What can hang from each mark
Q499: Q306
Q634: Q234 Q733
Q234: Q97 Q634 Q793
Q733: Q499
Q306: Q499 Q744
Q97: Q234
Q928: Q634 Q744

Known rows, with every way that one mark hangs from another
Q928{Q634{Q234 Q733} Q744}: [ 0.04 -0.05  0.00  0.05 -0.05  0.03 -0.09 -0.07  0.25 -0.20  0.08  0.54
 -0.04  0.06  0.06 -0.08  0.20 -0.24  0.04]
Q97{Q234}: [-0.08  0.06  0.03  0.01 -0.05  0.02  0.05 -0.03  0.20 -0.11  0.12  0.29
 -0.18  0.07  0.05 -0.15  0.08 -0.16  0.16]
Q928{Q634{Q234 Q733{Q499{Q306}}}}: [ 0.06  0.24 -0.09  0.01 -0.08 -0.12 -0.27  0.09  0.26 -0.24  0.07  0.08
 -0.03 -0.05  0.02 -0.13  0.21 -0.17  0.13]
Q634{Q733}: [-0.03  0.01  0.08  0.02  0.02  0.11  0.07  0.15  0.13 -0.07  0.22  0.24
 -0.08 -0.07 -0.14 -0.30  0.05 -0.17  0.11]
Q733{Q499}: [-0.07  0.19  0.04 -0.08 -0.07  0.00 -0.30  0.16  0.15 -0.04  0.22 -0.16
 -0.13 -0.12 -0.02 -0.17 -0.06 -0.09  0.21]
Q234{Q634}: [-0.09 -0.02  0.01 -0.04 -0.04  0.05 -0.18 -0.01  0.13 -0.08  0.22  0.24
 -0.14 -0.05 -0.07 -0.17 -0.09  0.01  0.18]
Q234{Q97 Q634}: [-0.09 -0.09 -0.02 -0.08 -0.04  0.04 -0.03 -0.07  0.08 -0.12  0.10  0.17
 -0.11 -0.03 -0.05 -0.22 -0.18  0.05  0.19]
Q634{Q234{Q793}}: [-0.01  0.15  0.02 -0.05 -0.03  0.10  0.08 -0.12  0.19 -0.03  0.20 -0.10
 -0.10 -0.06  0.20 -0.07  0.07 -0.09  0.09]
Q733{Q499{Q306}}: [-0.07  0.25 -0.05 -0.09 -0.06  0.00 -0.31  0.13  0.19 -0.16  0.15 -0.14
 -0.10 -0.07  0.01 -0.03 -0.02 -0.05  0.21]
Q733{Q499{Q306{Q744}}}: [-0.08  0.20 -0.03 -0.06  0.00  0.09 -0.36  0.14  0.19 -0.17  0.19  0.05
 -0.10 -0.12  0.09 -0.03  0.10 -0.12  0.18]
Q306{Q499}: [-0.05  0.07  0.07 -0.05  0.00  0.29 -0.22  0.05  0.17 -0.04  0.29 -0.17
 -0.09 -0.09  0.08 -0.19 -0.13 -0.10  0.10]
Q928{Q744}: [-0.09 -0.05  0.03 -0.06 -0.04  0.14 -0.14 -0.02  0.17 -0.14  0.19  0.32
 -0.10  0.04  0.01  0.00 -0.04 -0.12  0.12]
Q234{Q97 Q634 Q793}: [-0.05 -0.10 -0.04 -0.15  0.00 -0.15  0.05 -0.19  0.10 -0.08  0.11  0.00
 -0.09 -0.08  0.07 -0.07 -0.17  0.12  0.19]
Q97{Q234{Q634{Q733{Q499}}}}: [ 0.06  0.05  0.01  0.01 -0.03 -0.40 -0.18  0.06  0.23 -0.11  0.05  0.28
 -0.17  0.01 -0.35 -0.15  0.23 -0.07  0.18]
Q234{Q634 Q793}: [-0.04 -0.02 -0.01 -0.10  0.01 -0.16 -0.10 -0.12  0.17 -0.04  0.24  0.07
 -0.12 -0.10  0.05 -0.04 -0.09  0.09  0.18]
Q634{Q234{Q793} Q733{Q499{Q306}}}: [ 0.10  0.27 -0.06 -0.05  0.00 -0.17 -0.05  0.01  0.25 -0.13  0.09 -0.24
 -0.04 -0.09 -0.03  0.02  0.27 -0.09  0.08]

Rows
[ 0.05  0.29 -0.03  0.02 -0.04  0.01 -0.14  0.13  0.22 -0.17  0.09 -0.07
 -0.06 -0.04 -0.13 -0.13  0.27 -0.16  0.08]	Q634{Q234 Q733{Q499{Q306}}}
[ 0.03 -0.15 -0.01 -0.10  0.07 -0.24  0.18 -0.10  0.10 -0.08  0.08  0.13
 -0.05 -0.09 -0.12 -0.15 -0.06  0.06  0.13]	Q234{Q97 Q634{Q733} Q793}
[ 0.07 -0.03 -0.03 -0.14  0.03 -0.39 -0.07 -0.01  0.13 -0.05  0.07 -0.11
 -0.06 -0.16 -0.18 -0.11 -0.01  0.08  0.18]	Q234{Q97 Q634{Q733{Q499}} Q793}
[ 0.07  0.09  0.05  0.00  0.02  0.03  0.22 -0.05  0.19 -0.03  0.16  0.04
 -0.06 -0.08  0.02 -0.19  0.20 -0.15  0.04]	Q634{Q234{Q793} Q733}
[ 0.10  0.21 -0.09 -0.11  0.00 -0.16  0.12 -0.04  0.19 -0.17 -0.03 -0.31
 -0.02 -0.07  0.00 -0.02  0.20 -0.05  0.09]	Q634{Q234{Q97 Q793} Q733{Q499{Q306}}}
[ 0.03 -0.08  0.03 -0.04  0.07 -0.22  0.02 -0.04  0.16 -0.04  0.21  0.19
 -0.08 -0.12 -0.13 -0.12  0.03  0.02  0.13]	Q234{Q634{Q733} Q793}
[ 0.07 -0.09  0.00  0.00  0.05 -0.39  0.12 -0.12  0.23 -0.09  0.10  0.38
 -0.13  0.01 -0.16 -0.07  0.21 -0.01  0.13]	Q97{Q234{Q634{Q733} Q793}}
[ 0.08  0.16 -0.06 -0.08  0.05 -0.05  0.07 -0.02  0.18 -0.17 -0.01 -0.10
 -0.01 -0.12  0.07  0.00  0.31 -0.12  0.05]	Q634{Q234{Q97 Q793} Q733{Q499{Q306{Q744}}}}
[ 0.04  0.12 -0.09 -0.01 -0.03 -0.03 -0.16  0.03  0.19 -0.27 -0.05  0.19
 -0.01 -0.08  0.14 -0.15  0.27 -0.21  0.10]	Q928{Q634{Q234{Q97} Q733{Q499{Q306{Q744}}}}}
[-0.01 -0.04 -0.02 -0.05  0.00 -0.32  0.01 -0.21  0.24 -0.08  0.12  0.23
 -0.17  0.04  0.04  0.03  0.07  0.05  0.18]	Q97{Q234{Q634 Q793}}
[ 0.11  0.04 -0.01 -0.05  0.02 -0.59 -0.10 -0.04  0.25 -0.07  0.07  0.13
 -0.15 -0.04 -0.22 -0.02  0.23  0.01  0.17]	Q97{Q234{Q634{Q733{Q499}} Q793}}
[ 0.05 -0.02 -0.09 -0.12  0.09 -0.32 -0.13 -0.03  0.15 -0.19  0.03  0.05
 -0.03 -0.15 -0.10  0.06  0.14  0.05  0.15]	Q234{Q97 Q634{Q733{Q499{Q306{Q744}}}} Q793}
[-0.02 -0.15  0.01 -0.03  0.02 -0.02  0.09 -0.01  0.08 -0.12  0.07  0.27
 -0.07 -0.04 -0.25 -0.28 -0.04 -0.02  0.14]	Q234{Q97 Q634{Q733}}
[ 0.04 -0.12 -0.03  0.00 -0.06  0.03  0.07 -0.12  0.18 -0.23 -0.05  0.48
 -0.01  0.08  0.08 -0.14  0.11 -0.20  0.05]	Q928{Q634{Q234{Q97} Q733} Q744}
[ 0.04  0.17 -0.05 -0.01  0.01  0.13 -0.02  0.08  0.15 -0.22 -0.01  0.05
 -0.03 -0.07 -0.03 -0.16  0.31 -0.19  0.06]	Q634{Q234{Q97} Q733{Q499{Q306{Q744}}}}
[-0.02  0.08  0.00 -0.10 -0.03  0.10  0.22 -0.17  0.13 -0.06  0.06 -0.17
 -0.07 -0.05  0.24 -0.13 -0.01 -0.06  0.10]	Q634{Q234{Q97 Q793}}
[ 0.01  0.04  0.04  0.02 -0.02  0.22  0.27  0.01  0.10 -0.11  0.03  0.10
 -0.06 -0.01 -0.09 -0.36  0.13 -0.19  0.04]	Q634{Q234{Q97} Q733}
